(in the rows, 128 means zero)
Known rows, with every step that occurs
A/G/C/J: [126 119 139 133 124 102 140  95 111 109 140 115 167 132 141 151 112 132
 129]
D/E/A: [108 162 124 120 101 110 142 126 115 129 135 115  94 125 133 124 117 121
 111]
J/D/E/A/C: [ 94 142 148 129 102  75 150 135  90 149 143 123  61 124 149 121 113 140
 105]
W/A: [119 137 128 129 125 114 139 152 127 165 122 109 123 109 122 133 150 119
 118]
W/A/G/C/J/E: [ 98 121 146 121 124  90 143 108 115 130 151 131 109  93 141 130 113 137
 122]
J/A/G: [119 138 134 129 111  48 122 131 115 124 136 122 130 135 129 139 158 136
 132]
C/J/E/D: [106 150 114 140  97  93 135  88 101 148 162 130  84 123 136 104 128 136
 122]
A/C/G: [125 125 137 152 119  52 141 117 112 109 149 111 179 134 118 160 142 132
 124]
D/E: [121 157 126 133  99 166 138 121 109 108 118 104 125 126 136 127 110 126
 122]
D/E/A/G/C/J: [100 144 145 114 109  83 146  84 106 106 157 120 112 124 142 138  92 126
 115]
E/A/G/C/J: [111 124 136 119 126  48 143  96 116 133 159 124 131 131 136 149 118 126
 121]
E/A/C/J: [105 128 137 132  99  41 157  99 111 133 171 128 126 122 138 133 132 121
 103]
W/A/G/C/J: [113 120 148 124 132  93 144 111 119 138 142 116 147 111 131 148 123 124
 123]
D/E/A/G: [106 153 145 113  94  73 135 119 101 115 148 106 123 141 133 137 127 137
 117]
W/A/G: [117 128 148 124 116  79 130 148 114 150 128 104 153 126 125 147 159 133
 125]
E/A/C: [110 130 133 130 113  47 153 143 113 145 141 119 125 123 138 142 147 132
 110]
G/C/J/E: [113 131 109 136 123 136 147  93 119 118 142 133 101  98 146 121  94 130
 124]
W/G/C/J: [113 135 115 141 141 139 157  83 123 119 132 125 138 120 123 152 107 129
 126]

Rows
[110 133 153 131 116 132 134  88  90 111 145 117 107 133 150 129  78 138
 127]
A/G/C/J/D/E
[100 139 143 117 131  80 135 132  95 151 135 117  77 134 148 135 100 145
 122]
J/D/E/A/G/C
[ 97 154 130 124  96  97 139  89 102 142 174 126  54 134 140 103 102 119
 107]
C/J/D/E/A
[103 134 131 120 107  32 130 127 104 133 164 124 107 129 138 130 147 148
 124]
J/E/A/G
[108 132 134 140 118   4 146 123 117 133 170 122 139 135 117 156 151 127
 113]
E/A/C/G
[113 137 135 127  95  43 126  88 114 106 165 132 134 135 130 130 145 124
 126]
C/J/A/G
[111 149 111 141 109 103 132 127 104 166 134 117  79 123 134 113 140 148
 128]
J/E/D
[106 143 113 140 123 118 146  95 110 158 143 134  74 107 140 114 104 138
 125]
G/C/J/E/D
[ 97 134 165 121 122 123 138 105  99 141 145 118  85 112 146 125  91 132
 119]
W/A/G/C/J/D/E
[121 125 140 143  97  90 154  97 109 105 146 119 163 122 142 138 125 127
 114]
A/C/J
[ 94 126 147 134  98  80 159 108 113 129 163 134 100  83 142 114 127 132
 106]
W/A/C/J/E
[ 93 147 148 138 110  31 141 117  97 138 173 123  85 136 127 135 120 137
 109]
J/D/E/A/C/G
[112 143 130 136 122 170 144  94 104 129 133 123  77 117 150 116  71 126
 120]
G/C/J/D/E
[100 122 139 134 108  29 149 104 102 160 174 134  80 130 145 121 128 129
 106]
E/A/C/J/D
[114 133 131 139 110  57 145 142 120 132 127 131 116 110 136 135 148 133
 118]
J/A/C
[ 92 150 112 144 133 116 155  80 109 145 146 139  81 112 128 129 111 150
 128]
W/G/C/J/E/D
[117 149 129 136 108 158 130 129  98 138 125 112  85 132 141 114 107 133
 123]
J/D/E
[ 99 154 143 133 102  41 150 110 107 104 164 119 132 130 122 148 124 131
 109]
D/E/A/C/G
